What can hang from each mark:
z760: z264
z137: z264
z264: z74 z137 z322 z760
z896: z74 z137 z322
z322: z264 z896
z74: z896

Known rows, with every way that one mark hangs from another:
(z896 z137 (z322 z264)): [ 11.3  17.4   7.6  -8.8   8.7  -1.3  -8.9  14.1 -31.0   7.9  35.5 -17.8
  23.0 -12.8 -14.1  39.1 -52.5  41.3 -25.1   2.8   0.0]
(z322 z264 (z896 z137)): [ 10.8 -47.2   0.8 -27.5  18.4 -17.9 -15.6  46.0   8.2   8.4  25.7 -16.6
  31.4 -18.0  12.8  -3.3 -20.5   9.1 -13.3  -8.8   6.5]
(z760 z264): [  8.2 -10.8  28.1   9.8   3.4   1.8  -7.7 -44.5  12.5  -8.1  36.5   4.9
  -6.7  -9.5  17.4  -3.3  -1.6  22.3 -24.1  19.0 -13.7]
(z264 (z74 z896) z137 z322 z760): [-12.4  46.3  -7.9   3.7 -10.4 -12.2  17.6 -23.7  -7.4  15.5 -38.1   0.4
   8.0  28.8 -14.2  -4.5  38.6 -40.2  36.3   4.1   8.4]
(z137 z264): [ -8.9 -28.3  -4.3  -8.6  10.4  15.6  -9.4   8.2   5.7 -12.3  -4.3  22.0
 -21.8 -27.0  18.3 -24.3   1.4  10.1 -17.3  -6.3  -9.1]
(z264 z74 z137 z322): [ -1.0 -23.7 -20.1   1.8  -2.7 -15.7  13.8 -40.1  14.1  -5.0 -28.7   4.4
  -5.1  10.0  -1.8  -1.0  28.0 -13.8  13.6  -2.1  -9.6]
(z264 z137 (z322 z896) z760): [ -4.9   2.9 -36.9  12.8  58.8  -3.2   8.7 -15.3  54.0  28.7 -32.3   4.9
  10.6  20.7  -0.2 -16.4  41.2 -42.3  38.0   4.1  13.8]
(z322 z896): [ 18.5 -56.4 -29.1 -13.5  30.0   1.3  -6.8   9.2  30.0  -1.8  -6.2 -11.8
   1.9  -6.9   8.7 -28.6  -0.1 -25.7 -14.3  -7.3   5.4]
(z760 (z264 z74 z137)): [-10.3 -28.1  19.7   8.3 -33.3  -0.2   1.1 -45.6  32.9  -4.4  23.5  11.5
  -3.4  -2.0   8.6   3.4  12.2  15.5 -30.5  13.0 -18.6]
(z137 (z264 z74)): [-12.6 -39.6  -7.9 -16.5 -35.5  11.4  -2.1  17.3  11.0 -27.3  -9.8  25.1
 -31.0 -21.0  17.0 -20.6  -1.6   7.1 -11.8 -13.5 -13.1]
(z322 z264): [ 19.4 -24.0  24.9 -21.1   6.2 -37.3 -13.6  -1.1  -7.9  -3.5  15.0 -14.6
   0.7 -16.2 -15.2  -8.7   0.1  32.8 -26.5  -6.6  -7.6]
(z264 (z322 (z896 z137))): [ 17.3 -23.5 -28.7  -2.8  54.0   3.0   1.1   0.9   2.0  -0.6  -3.8  -4.5
  17.7  -3.8  28.9  -5.6  -4.9 -24.1  31.9   4.8   6.7]
(z264 z74 z137 z322 z760): [ -8.5  13.2 -18.4  13.5  -7.3 -16.4  19.3 -33.4  39.1   7.2 -37.5   8.3
   3.1  31.0  -7.3  -1.1  33.9 -20.9  41.2  -2.4  -0.8]
(z137 (z264 z322 z760)): [-10.9  19.2 -12.6   6.5  25.7  13.1   1.7   7.1  13.2  -5.3 -18.9  30.7
 -27.2  -7.9  19.2 -19.6  18.2  -4.5  37.7   1.5   1.3]
(z137 (z264 (z74 z896) z322 z760)): [-19.3  33.6  -8.3  -8.0 -22.5  12.8   7.5  24.0 -16.2 -15.1 -24.9  27.4
 -30.7  -1.3  13.6 -19.6  18.6 -21.4  37.8  -1.5   4.7]
(z322 (z264 z760) (z896 z74)): [ 10.3 -28.3  -4.2  13.0  17.7  -2.2  -7.1  48.2  30.1   0.8   1.3 -11.5
 -13.9   4.0 -13.9  -5.6   9.1   0.2   0.5 -12.6  12.1]
(z264 z760): [ 11.5  10.7   3.5   7.2  14.3 -11.5   0.4 -21.2  25.9   8.8 -12.3  -6.7
  10.0  15.5  -4.7 -12.6   1.1  -4.2   9.3  -3.2   2.7]
(z896 z74 z137 z322): [  8.3   8.9  -6.4  51.7  25.4  50.3   2.4  -3.0 -33.2  -2.4  15.8 -13.8
   6.8   4.1  -7.3  57.6 -55.4  22.3 -16.9   4.6  -0.1]
(z74 (z896 z322)): [ 13.5  43.0   0.1 -11.4  14.9  11.6  -5.2 -11.2 -63.2   5.5   5.0 -23.2
  -5.9  -4.6 -29.4  -0.2 -14.8 -13.4 -34.6   8.5   8.0]
(z74 (z896 z137)): [  6.6  20.2  20.2 -10.5  15.6   4.5  -7.9  -8.2 -64.6  15.9  11.5 -22.0
  43.7  -6.3   9.4   2.2 -22.4 -14.0 -15.1   7.5   5.9]

Rows:
[ 12.3 -53.0   1.2   9.0  22.8   5.9 -11.9  50.8  -0.2   0.4  21.0 -15.3
  15.3 -12.5   9.1  13.8 -18.9  12.6 -13.3 -10.2   7.5]
(z322 z264 (z896 z74 z137))
[  4.5 -24.2   2.7  16.9  18.9   6.2  -6.8  57.1  19.3  11.1  14.6 -12.2
  21.5   4.0   4.3  14.5 -16.1   5.1   9.9 -10.8  14.6]
(z322 (z264 z760) (z896 z74 z137))
[ -8.1  -9.6  11.6  13.8 -13.6  -2.9   8.1 -52.3  21.5  -9.2  16.9  17.6
 -14.4   2.0  14.7   6.4  24.7   8.4   0.4  19.8 -15.6]
(z760 (z264 z74 z137 z322))
[-10.8  18.3  17.3 -13.6   9.3  20.7 -10.1  14.6 -61.3  10.9   9.8   0.5
  28.0 -20.5  21.3  -4.5 -18.1 -10.6 -14.0   5.2   3.8]
(z74 (z896 (z137 z264)))
[ -4.6 -10.2  17.2 -14.1 -35.4 -40.7  -0.4   3.1  31.5  10.5  -5.2  -5.1
   8.6   9.8 -24.9  -1.6  18.6  20.3 -10.6 -14.1  -4.8]
(z322 (z264 z74 z137 z760))
[ 12.9 -23.5  -6.7 -23.0  13.3 -26.4 -11.0  43.2  38.8   8.4   5.6 -13.2
   3.6  -2.8 -10.5 -22.8   8.2  -2.8  -1.4 -12.1  12.9]
(z322 (z264 z760) z896)
[-16.0   4.4 -17.7  -2.9 -23.1  37.6   0.5  28.5 -16.2 -10.9  16.7  14.8
  -1.9 -16.0  11.5  30.0 -53.4  20.0 -14.5  -2.3  -4.7]
(z896 (z137 (z264 z74)) z322)
[-10.0 -14.5   0.6 -15.3 -30.6  -9.0   3.4 -22.8 -15.9   8.8 -19.1 -10.7
  12.8   5.5 -15.3  -9.8  18.8 -22.5 -30.9  -4.9  -5.0]
(z264 (z74 z896) z137)
[ 13.6  -8.5  27.3 -36.3 -42.6 -37.6  -8.0  17.0 -38.9 -12.9   9.7 -18.8
  -3.8 -10.2 -20.9  -9.0   0.1  17.2 -25.6 -10.0  -2.9]
(z322 (z264 (z74 z896)))
[  3.9  34.9  11.5  43.4  11.9  29.1  -0.4  24.4 -26.9   6.7  23.9 -14.9
   6.9   7.4 -23.4  62.4 -49.1  40.5  -6.2   1.0   6.1]
(z896 z74 z137 (z322 (z264 z760)))
[-12.8 -13.5  -0.5  48.0  32.4  49.4   1.2  11.7 -27.5 -11.7   2.1  21.0
  -2.3 -12.1  37.3  29.1 -20.5  13.0  22.3   3.1  -4.8]
(z896 z74 (z137 (z264 z322)))
[  5.3  -4.4  10.7 -17.4 -39.4  -4.0   2.0   0.7 -45.0  -7.8   0.1 -17.1
  27.1   3.8   7.4   2.2 -22.9 -13.0  -9.1  -4.3  -0.7]
(z264 (z74 (z896 z137)))
[ -4.1  27.3 -13.9  21.2  49.5 -11.9  10.0 -45.2  33.6  27.1 -29.9   4.8
  11.5  21.3  -6.2  -5.2  38.0 -19.1  35.1   7.6   3.0]
(z264 z137 z322 z760)
[  5.8  18.8  -0.6 -15.1 -39.0   9.1   3.8   6.0 -53.1  -8.6   6.2 -17.7
  11.8   3.4  -8.8  16.9 -35.9  -8.4 -17.4  -0.9   1.9]
(z264 (z74 (z896 z137 z322)))
[-17.7  -9.5  -8.3  -5.8 -39.9  11.0   2.4  22.5  29.1 -17.0 -18.2  28.0
 -24.9  -4.8  12.7 -21.0   3.3   0.9  10.9 -13.8  -5.3]
(z137 (z264 z74 z760))
[ -1.5   1.7  21.1  -7.6   8.8 -36.6  -7.3  -7.1  27.3  26.2   1.2  -7.3
  16.2   3.0 -24.9  -5.1  22.2  21.9 -16.4  -5.9  -1.7]
(z322 (z264 z137 z760))
[  5.3  -5.6  13.2   8.3 -21.9  -3.9   6.3 -40.4   7.1 -28.9  23.8  12.9
 -23.0  -0.8  22.6   3.1   6.1  13.2  11.9  18.5 -14.2]
(z760 (z264 z74 z322))
[ -5.9   3.2  16.3  20.6  31.2   1.1   0.2 -63.3  16.3   6.0  23.2  14.2
  -5.0  -4.1  15.9   3.3  27.9  10.6  -3.8  28.3 -12.4]
(z760 (z264 z137 z322))
[ 10.0 -12.2  -0.8   9.7  32.1   6.8  -2.0 -26.0  18.8 -11.8  28.0  10.4
 -17.4  -8.8  27.5  -9.7  12.7  -3.7   9.6  23.0  -3.3]
(z760 (z264 (z322 z896)))
[-20.7  34.1  -9.6 -11.0 -41.5  25.4   2.0  35.6 -11.6 -10.7 -12.9  19.3
 -30.1  -3.9  -5.8 -12.1  -3.8 -11.3  -0.1  -5.2   5.2]
(z137 (z264 (z74 (z896 z322)) z760))
[-16.7   9.2 -15.7  -0.3 -19.7   9.4   8.3  17.4  17.9 -22.1 -25.0  33.8
 -35.2  -1.2  18.3 -17.0  14.2  -7.5  42.2  -6.4  -2.6]
(z137 (z264 z74 z322 z760))
[ 12.4  25.3  -1.5 -11.9 -30.1 -15.7   0.5  15.2   1.8  -9.0   7.9 -13.5
 -20.7   4.5 -42.6  16.3 -21.5  27.4 -15.9  -7.4   1.3]
(z896 (z322 (z264 z74 z760)))
[-12.3  -8.9  -7.6   6.0 -31.1 -13.9  10.9 -24.6  52.1  13.3 -28.2   1.0
  14.0  27.4 -13.5  -5.2  19.3 -10.9   2.5 -10.7  -3.8]
(z264 z74 z137 z760)
[  0.8  57.4  12.5 -13.5   8.5  -5.1  -6.3   4.2 -47.0  24.4   6.7 -21.3
   2.1  -0.2 -45.7   5.0   1.3  -2.0 -32.9   7.2  11.5]
(z74 (z896 (z322 (z264 z137 z760))))
[  7.0  51.6  -4.4  -3.8 -20.1 -13.4  15.3  -6.2 -27.3  -8.0 -28.7  -5.5
  -5.2  27.2  -5.6  -8.6  15.4 -34.5  50.1   1.7  10.0]
(z264 (z74 z896) z322 z760)
